Every row comes from one small tree of marks. Brackets hold a mark, then the marks that hang from it, in alphabetical order. Every link used is in the known rows. Which tree was each row made from?
Known rows
[gami [riku dobe rabik]]: [ -6  14   3   6  12 -15  -3  32 -14  -9  25  -4   1   3  19 -13  -4 -52
  11  13  -2  22  20  12]
[sigif [fera dobe [riku [rabik dorav]]]]: [ -5   0   7 -33  10 -32  14  -8   8  -2 -10  15  -5 -10 -36   8  -5   4
 -18  -7  16   9  18   7]
[gami [riku dobe [dorav fera] rabik]]: [ 10  31  -9 -26   6  14 -19  24  -2  -9  10 -17   4   4  25 -21  -2 -30
   9  -5   3   5 -14 -17]
[dobe [dorav fera riku]]: [ 48  -5  -5 -23 -19  17  -8 -21  17 -18 -14 -12 -11   1  -6  28   4   9
 -16 -16   1   2 -49 -12]
[sigif [fera riku]]: [ -7  -3  23 -17   5  -4  19   1  -8  -9   2  -8 -27  10   5  15 -15   5
 -21  -7 -16   0   8  19]
[gami [riku [dorav fera]]]: [ 15  17   1 -23   8  31  -2   1   9 -26 -14 -18 -39  18  21   5  37 -14
  -6   7  -6 -16 -30 -16]
[dobe [dorav fera [riku rabik]]]: [ 40  -7   0 -26 -23  17 -19 -12  16 -12  -9  -7   2   6 -15  14 -15  15
 -16 -24   7  11 -38  -1]
[gami dobe [riku [dorav fera] rabik]]: [  6  14  10 -34   1  30  -8  -5   3   6 -10  -1 -11  24  14 -22  14 -18
   8   7 -11   1 -21 -22]
[fera [riku dobe]]: [ -9   5  -3   5   3 -26   4  18 -24  12  21  -8  11 -22  34   1 -20 -19
  14  21 -20  -2  17   2]
[riku [dorav fera] [rabik dobe]]: [ -2  21 -10  23   2  29  -5   3  10  -8  -8 -16   5  17   5 -26  -4  36
   7 -25  29 -14  -5 -24]
[gami [dobe dorav]]: [ -9 -16   6   6 -12  -1  10 -27   7   7   7  21   5   8   2  -2   5 -16
  17  24 -18   8  -5   2]
[dorav fera [riku dobe rabik]]: [ 42   8  -1 -12 -17   2 -19  15 -11  -7  19 -20  20  11  25   2 -34  -1
   2 -22  12  16 -22 -17]
[riku [dorav [fera dobe]] rabik]: [  3  -1 -10 -10 -24  22   4 -18  18 -15   3  -3   1  25   6  -5  18  26
  10  -7  31   0 -11   5]
[dobe dorav [fera [riku rabik]]]: [-18 -36  -9  -1 -13  -1 -16   4   5  26 -18  20  19 -20 -38   8 -10  16
  -3  -7 -32  -7   9  38]
[dobe fera]: [ -1 -36   7  41  -5  11   6  -1  -3 -17   3   6 -13  34   0  24  21   8
   4   2 -14 -11   4  29]
[dorav fera [riku rabik]]: [ 42  -6  15 -11 -15  17 -11   0   1 -18  -2 -18  -7  32   7  17 -16  18
 -14 -20  10   9 -29  -2]
[fera dobe [riku dorav rabik]]: [-26   0   3 -21 -12  -3  14 -16   4  11   0   6   9 -10   4 -14   5  12
   9  18  13  -3  20  13]
[rabik dobe dorav riku]: [ -7  19   4  55  54 -19  -3   8  -7   1 -17   5 -22 -13 -26   7  34 -14
  -9  32  26 -15  -2 -43]
[fera [dobe dorav] [riku rabik]]: [-21 -11 -19 -16 -15 -24   8 -17  12  17  -2  23  19 -30 -24   2   5   1
   5  10   5  13  17  32]
[riku dobe]: [  0   3   4  26  -2 -15   7  15 -16 -16  35  -8   8  10  36   2  -9 -21
  19  18   1   7  15   3]
[gami riku]: [ -1   5  13   9  14  -2  14   5  -5 -25  -1  -2 -42  20  15  17  35 -39
  -5  23 -12   2   4  13]

Which tree is each row?
[ 16 -14  23 -17 -20   4  -7 -29   6  13   3  16  21   6  -9 -12 -20  -9
   2   9  -5  23 -14 -10]
[gami [dobe [dorav [riku rabik]]]]
[ -4   2   2 -12   8  -4  10 -17   5   4  -4  23 -15  -5  -3  -1  32 -51
   7  28 -28  13  -9  -1]
[gami [dobe dorav] riku]
[-15 -35   7  14  -7   1  -7  12 -12  20  -9  10   5   5 -14  10  -6  18
  -3  -2 -28 -12  22  36]
[dobe [fera [riku rabik]]]
[ 11  -1 -28 -16 -13 -14  17 -14   0   0  -5   2 -13  -7  11  32  33  10
   2  -1  -2  -5 -12  10]
[dorav [fera dobe riku]]
[-14  21  12 -36   3  -1   8   8 -10   3  23 -17   6 -12  30 -20 -39  -5
  -4  -1  -7  -5   6 -12]
[sigif [fera [riku dobe dorav]]]
[-20  14   8   8  14  -9  12  13  -6   6  -2  -5  -2   0 -12 -16 -30  19
 -14 -33   8   8  30   4]
[sigif [fera [riku [rabik dobe]]]]
[-13   8  29 -36   2  17  14  -8   1  -8  -1 -15 -22   8  12  -8 -19  16
 -19  -2  -9 -14   0  -1]
[sigif [fera [riku dorav]]]
[-15 -19 -10  66   3   9  -1  11  -2  -2   0  10  12  22 -17  -5  10  23
  10 -23   9  -5  28  14]
[riku [rabik [dobe fera]]]
[ 20 -38   6   1 -23  18 -16 -12  14  -4 -10  12  15   5 -34  11  -8  12
 -11 -19  -7   5 -16  20]
[dobe [dorav [riku rabik]] fera]
[ 19  12  -8  17   1   0   6 -20  13 -14  -9   0   1 -18 -10   4   9   2
  -5  -9  19   4 -12 -29]
[rabik [dobe [dorav riku]]]
[-16 -20 -25  50  -3   8  -8   1  16   5 -10  18  25  -2 -41  -9   7  21
  10 -28   5  -2  17  15]
[riku [rabik [dobe dorav fera]]]
[-13  -9 -24 -15 -13 -25  16 -29  14  10  -5  20   5 -37 -12  18  25  -7
   4  18  -4   5   6  24]
[fera [dobe dorav] riku]
[  6   8  10   5  14  31 -14  -2  -3  -3  -4 -22 -33  22  11  11  27   6
 -14  21  10 -14 -45 -22]
[rabik [riku [dorav fera]]]
[-20   1 -15  25  10  18   3  -5  -2  18 -21   5   5 -19  -2 -12  16  29
   6  -5 -12 -37  12 -14]
[rabik [dobe [fera [riku dorav]]]]
[-19   8  29 -16   8  18   3  -7  -3   5  -2   9 -10  22  14 -34  10 -30
  12  30  -9   4   5 -13]
[gami dobe [riku dorav rabik]]
[ -5  -1  -2 -23  -8 -18  33 -19   2  -9   7   7 -21   1   1  19  11   2
 -13  -5   4  12  11  22]
[sigif [fera dobe riku]]
[ 20   7 -33  -2 -14  -6 -10   5   5  -7  18  -8  15 -12  12   8 -11 -11
  12 -11  -3   7 -24  -2]
[riku [dobe [dorav fera]]]
[ -2  17 -21  14   8  -6  -3  18  -6  17 -15  -8   6 -12  -3  -6 -11  29
   0 -24   1  -9   6  -8]
[dorav [fera [riku [rabik dobe]]]]
[-26   9   0  31  13 -16   7  15 -10  17  -3   1   8 -14  -3 -17 -13  15
   4  -2   1  -6  37   1]
[fera [riku [rabik dobe]]]
[  1 -20  -1  27  10 -19 -18  23  -8  -1   8  11  30  -2 -20  -3 -17 -13
  15   1  -2  -4  19   0]
[riku [dobe fera] [rabik dorav]]
[ -8   8   7  -7  20 -44 -14  29 -20  20   3   1  28 -37  -4 -14 -38 -20
   7  20  -9  -3  30 -13]
[fera [riku dobe [rabik dorav]]]
[  9  20  -5   5  12  18 -23  14 -14   7  18 -25  -3   4  31   0   7 -11
   3  22  12  -7 -41 -34]
[rabik [riku dobe [dorav fera]]]
[ 17 -13   0  41  -3  12  -5   3  -2  -6  -9   4  10  14 -17   0   3  24
  -2 -30  15   1   8  -7]
[dorav [riku [rabik [dobe fera]]]]
[-17   3  -5 -16  -8  -3  22 -28   3   1  -1   5  -7 -14  19   0  25  10
   8  28   7 -14   8   2]
[fera dobe [riku dorav]]
[ -4  15  17 -29  21 -37  -8  27 -12   6  10  -4  17 -24 -14 -14 -55 -13
 -12  -7  -3  10  22  -9]
[sigif [fera [riku dobe [rabik dorav]]]]
